Every row comes from one small tree of marks. Brackets hold a mark, then the marks that hang from it, in the order of their numbers. Every link used is in the known rows. Which tree was each row made from?
Known rows
{z265 z881}: [ 0.87  0.14  1.58 -1.07  0.68  3.15 -0.89  0.05 -0.79 -1.35  2.39  0.16
  1.88  3.46 -0.88 -1.58 -2.71  1.01  1.48  2.90 -0.44]
{z617 z150 {z881 z126 z268}}: [ 1.49 -2.37  0.07  0.13  0.53  4.04 -2.12  1.06  0.77 -0.10  2.61  0.37
  2.94  1.87 -0.61  1.07 -1.79 -0.32  1.33  0.20 -3.17]
{z881 {z268 z587}}: [ 1.12 -0.52  0.44 -0.86  0.60  3.13 -1.21  1.82  0.84 -0.95  2.15 -0.18
  2.54  0.67 -1.71  1.22 -1.66  1.52  2.93  3.21 -0.13]
{z268 z587 {z881 z617}}: [ 1.55 -3.59  0.06 -1.47  1.94  0.94 -1.83  2.13  1.53 -1.14  1.56 -0.34
  0.51  2.86 -0.12  1.94 -2.78  1.06  1.40  2.09 -1.33]
{z38 z881}: [ 1.30 -0.52  1.96 -0.93  1.15  2.60 -2.20  0.44  1.01 -0.86  2.35  0.59
  3.24  2.51 -1.80 -0.57 -2.64  0.79  1.72  1.36  0.03]
{z38 {z881 z268 {z617 z150}}}: [ 1.64 -2.15  2.08 -0.54  0.89  3.50 -4.21  0.63  2.60 -0.07  3.10  0.15
  3.03  2.06 -2.57  0.59 -2.73  0.68  1.43  2.67 -2.15]
{z150 z617}: [ 1.05 -0.94  1.02 -1.05  2.10  1.14 -1.16  0.59  0.97 -1.23  1.65  0.52
  2.44  4.35  0.31 -0.44 -3.06  1.68  1.81  2.89  1.44]
{z617 z150 {z881 {z268 z587}}}: [ 2.13 -2.39 -1.08  0.15  0.60  3.58 -1.27  1.57  0.78  0.08  3.13  0.04
  2.98  0.48 -1.87  0.58 -1.91  1.22  1.86  1.16 -2.20]
{z587 {z268 {z881 z126 z617}}}: [ 1.69 -2.90  1.29 -0.36  1.49  0.48 -2.08  1.07  0.89 -0.73  1.15 -0.77
  0.78  3.81 -0.06  2.98 -2.02  0.23  1.38  1.65 -2.24]
{z881 z126 {z268 z587} {z617 z150}}: [ 0.97 -3.37 -0.05 -2.06  0.60  3.12 -2.23  1.94  2.05 -0.02  2.51  0.10
  1.61  1.56 -0.52  2.65 -2.34  0.98  1.00  2.60 -3.27]
{z215 {z265 {z881 {z268 z587}}}}: [ 0.32  0.16 -0.13 -1.36 -0.76  4.30 -1.03  2.53 -0.49 -2.01  2.33  0.56
  1.37  1.48 -2.22 -0.81 -2.63  1.48  1.97  3.26 -0.67]
{z150 {z617 {z881 z126}}}: [ 1.24 -2.45  0.36 -0.29  1.51  1.74 -1.16  0.95  0.88 -0.60  1.65  0.50
  2.28  4.65  0.92  1.83 -2.84  0.72  1.61 -0.45  0.20]
{z617 z881}: [ 1.71 -0.91  0.65  0.07  1.45  2.74 -1.55  0.22  0.10 -0.91  1.75  0.02
  2.90  2.75 -0.48 -0.19 -1.84  1.09  1.80  0.42 -0.62]
{z268 {z881 z126 z617}}: [ 0.91 -3.45  1.30 -1.56  1.78  1.42 -2.62  1.69  1.44 -1.16  1.03  0.01
  0.43  4.29  1.22  2.31 -2.69 -0.30  0.97  1.12 -2.26]
{z881 z126 {z617 z150}}: [ 0.95 -3.11  0.79 -2.21  1.71  2.29 -2.63  0.52  1.50 -0.41  1.73  0.66
  1.53  3.81  1.03  0.52 -2.68  0.69 -0.49  1.94 -3.43]
{z215 {z265 {z881 z268}}}: [ 0.04  0.90  1.09 -0.67 -0.49  4.54 -2.01  1.58 -0.66 -2.29  2.04  0.73
  1.86  2.44 -1.79 -1.86 -2.57  0.74  2.08  3.36 -0.65]
{z587 z268}: [ 1.73  0.43  1.20  0.06  1.26  1.33 -0.99 -0.26 -0.24 -0.89  1.66 -0.46
  3.06  2.19 -1.40 -0.36 -1.32  1.70  2.20  3.05 -0.21]
{z265 z215 {z881 z126 z617}}: [ 0.51 -1.31  0.85 -2.34  0.36  2.50 -1.49  1.13  0.93 -1.16  1.86  0.00
  0.54  5.52  0.78  2.37 -2.48  0.82  1.59  2.71 -1.70]
{z150 {z617 {z881 z126 {z268 z587}}}}: [ 1.28 -2.75 -0.36 -0.17  0.59  2.46 -0.98  2.32  1.44 -0.12  2.40 -0.07
  2.30  2.55 -0.42  4.01 -2.50  1.01  2.84  0.14  0.13]
{z215 {z265 {z881 z126 z617}}}: [-0.28 -1.22  1.02 -2.49  0.23  3.28 -2.51  1.39 -0.05 -2.16  1.07  0.81
  0.28  4.74  0.53 -0.15 -3.20  0.77 -0.04  1.74 -2.13]

Which tree is each row?
[ 1.38 -5.44 -0.86 -2.20  1.79  1.19 -1.40  2.59  1.62 -0.23  2.09  0.44
  0.05  3.10  0.65  1.86 -3.21  0.18 -0.13  1.25 -3.86]
{z268 z587 {z881 z126 {z617 z150}}}
[ 1.39 -1.59  0.00 -1.90  0.91  2.40 -1.53  0.47  1.07 -0.97  2.76  0.25
  1.10  4.90 -0.09 -0.41 -2.69  1.40  0.83  4.14 -2.37]
{z265 z215 {z881 {z617 z150}}}
[ 0.82  0.82  0.83 -0.70 -0.30  3.81 -0.92  1.41  0.38 -1.35  2.69 -0.20
  1.99  3.17 -1.54  0.75 -1.80  0.71  3.77  4.27 -0.05]
{z265 z215 {z881 z268}}
[ 1.82 -1.18 -0.16  0.35  0.49  3.56 -1.30  1.66  0.63 -0.45  2.40 -0.42
  2.93  0.72 -1.86  1.98 -1.50  1.46  3.04  0.96 -0.49]
{z617 {z881 {z268 z587}}}
[ 1.14 -1.27  1.02  0.32  0.29  4.08 -2.18  1.22  0.67 -0.57  1.75 -0.07
  2.90  2.11 -0.57  2.47 -1.51 -0.06  2.55 -0.07 -1.54]
{z617 {z881 z126 z268}}
[ 1.63 -3.15 -1.17 -0.44  0.32  3.68 -1.19  2.01  0.86  0.29  2.89  0.42
  2.50  0.85 -1.06  1.96 -1.79  0.44  1.47  0.06 -3.07]
{z617 z150 {z881 z126 {z268 z587}}}
[ 0.88 -2.25  2.35 -1.87  0.97  2.45 -3.50  0.75  1.96 -0.56  1.86  0.33
  2.10  3.56 -0.56  2.26 -2.85  0.37  0.89  0.55 -1.46]
{z38 {z881 z126 z617}}
[ 0.88 -2.60  1.26 -1.41  0.94  3.47 -3.33  0.95  2.04 -0.40  2.12  0.29
  2.06  2.68 -0.08  1.67 -2.24  0.31  0.78  2.61 -3.33]
{z881 z126 z268 {z617 z150}}
[ 2.11 -4.11  0.34 -0.58  1.73  0.46 -2.09  0.90  1.10 -0.28  1.90 -0.36
  0.80  3.53  0.04  1.53 -2.31  0.00  0.30  1.95 -3.94]
{z587 {z268 {z881 z126 {z617 z150}}}}
[ 0.76 -1.76  2.89 -1.00  0.20  3.55 -4.19  1.22  2.52 -0.39  2.23 -0.07
  2.52  2.76 -1.69  3.42 -2.38  0.09  2.13  1.21 -1.42]
{z38 {z881 z126 z268 z617}}
[ 0.43 -0.37  0.28 -2.05  0.18  2.81 -0.12  1.44 -0.11 -1.29  2.14  0.54
  1.26  4.68  0.44  0.97 -2.31  0.37  1.94  2.41 -1.15]
{z265 z215 {z881 z126}}
[ 1.89 -1.96 -0.33  0.39  0.86  2.34 -1.07  1.83  1.46 -0.38  2.59 -0.32
  2.79  2.23 -1.36  2.60 -2.30  1.87  3.24  1.17  1.10]
{z150 {z617 {z881 {z268 z587}}}}
[ 0.43 -1.25  0.31 -1.45  0.27  3.34 -1.02  2.29  0.73 -0.75  2.02  0.21
  2.24  1.03 -0.80  2.64 -1.91  0.78  2.41  2.12 -1.08]
{z881 z126 {z268 z587}}
[ 0.67 -0.87  2.34 -0.69  0.01  3.90 -2.73  1.38  1.34 -0.52  2.56  0.49
  3.17  1.92 -2.09  2.03 -2.18 -0.40  2.63  0.99 -0.82]
{z38 {z881 z126 z268}}
[ 1.04 -0.49  0.95 -1.82  0.79  2.40 -1.64  0.67  1.03 -1.39  2.08 -0.27
  1.02  5.08 -0.14  0.96 -2.32  1.68  1.92  3.92 -0.87]
{z265 z215 {z881 z617}}
[ 0.81 -0.02  1.44 -1.06 -0.08  3.54 -2.31  1.13  1.53 -1.29  2.41 -0.74
  1.40  4.09 -1.18  2.15 -1.95  1.29  3.19  4.54 -0.74]
{z265 z215 {z881 z268 z617}}
[ 0.44 -0.67 -0.44 -1.81 -0.97  3.54  0.29  2.81  0.43 -0.83  2.86  0.01
  1.12  2.53 -1.10  3.15 -1.92  0.70  3.27  2.98 -1.02]
{z265 z215 {z881 z126 {z268 z587}}}
[ 1.61 -2.95 -0.39 -0.67  1.33  3.03 -1.40  0.62  0.33 -0.21  2.25  0.89
  2.53  2.93  0.50 -0.16 -2.27  0.09  0.16 -0.48 -3.22]
{z617 z150 {z881 z126}}
[ 1.03  0.02 -0.44 -1.29 -0.46  3.36  0.10  2.29  0.37 -1.14  3.13 -0.25
  1.62  2.23 -1.98  1.64 -1.79  1.54  3.71  4.17 -0.20]
{z265 z215 {z881 {z268 z587}}}
[ 1.30 -1.25  0.58 -1.21  0.12  3.56 -2.36  1.08  1.67 -0.78  3.27 -0.15
  1.46  3.80 -1.20  0.71 -2.29  1.11  2.15  4.78 -2.36]
{z265 z215 {z881 z268 {z617 z150}}}
[ 0.26 -0.05  1.67 -1.12 -0.28  4.44 -3.37  1.37  0.48 -2.25  1.68  0.15
  1.14  3.29 -1.46 -0.39 -2.64  1.17  1.53  3.50 -1.19]
{z215 {z265 {z881 z268 z617}}}
[ 1.25 -1.96  0.83  0.39  0.73  2.85 -2.04  1.40  1.44 -0.53  2.01  0.14
  2.69  3.63 -0.10  2.99 -2.32  0.42  2.74  0.29  0.14]
{z150 {z617 {z881 z126 z268}}}
[ 1.25 -1.95 -0.28 -0.21  0.06  3.68 -1.13  2.13  0.65 -0.25  2.27 -0.16
  2.53  1.04 -1.05  3.47 -1.57  0.68  2.74 -0.17 -1.53]
{z617 {z881 z126 {z268 z587}}}
[ 1.31 -4.70  0.40 -1.76  2.01  1.50 -2.61  1.57  1.57 -0.74  1.85  0.56
  0.44  4.12  1.19  0.93 -3.10 -0.57 -0.33  1.46 -3.82]
{z268 {z881 z126 {z617 z150}}}
[ 1.72 -2.66  1.49 -1.47  1.58  2.36 -3.57  0.07  2.16 -0.30  2.78  0.57
  2.66  3.17 -1.53 -0.58 -3.11  1.01  0.19  1.84 -2.22]
{z38 {z881 {z617 z150}}}
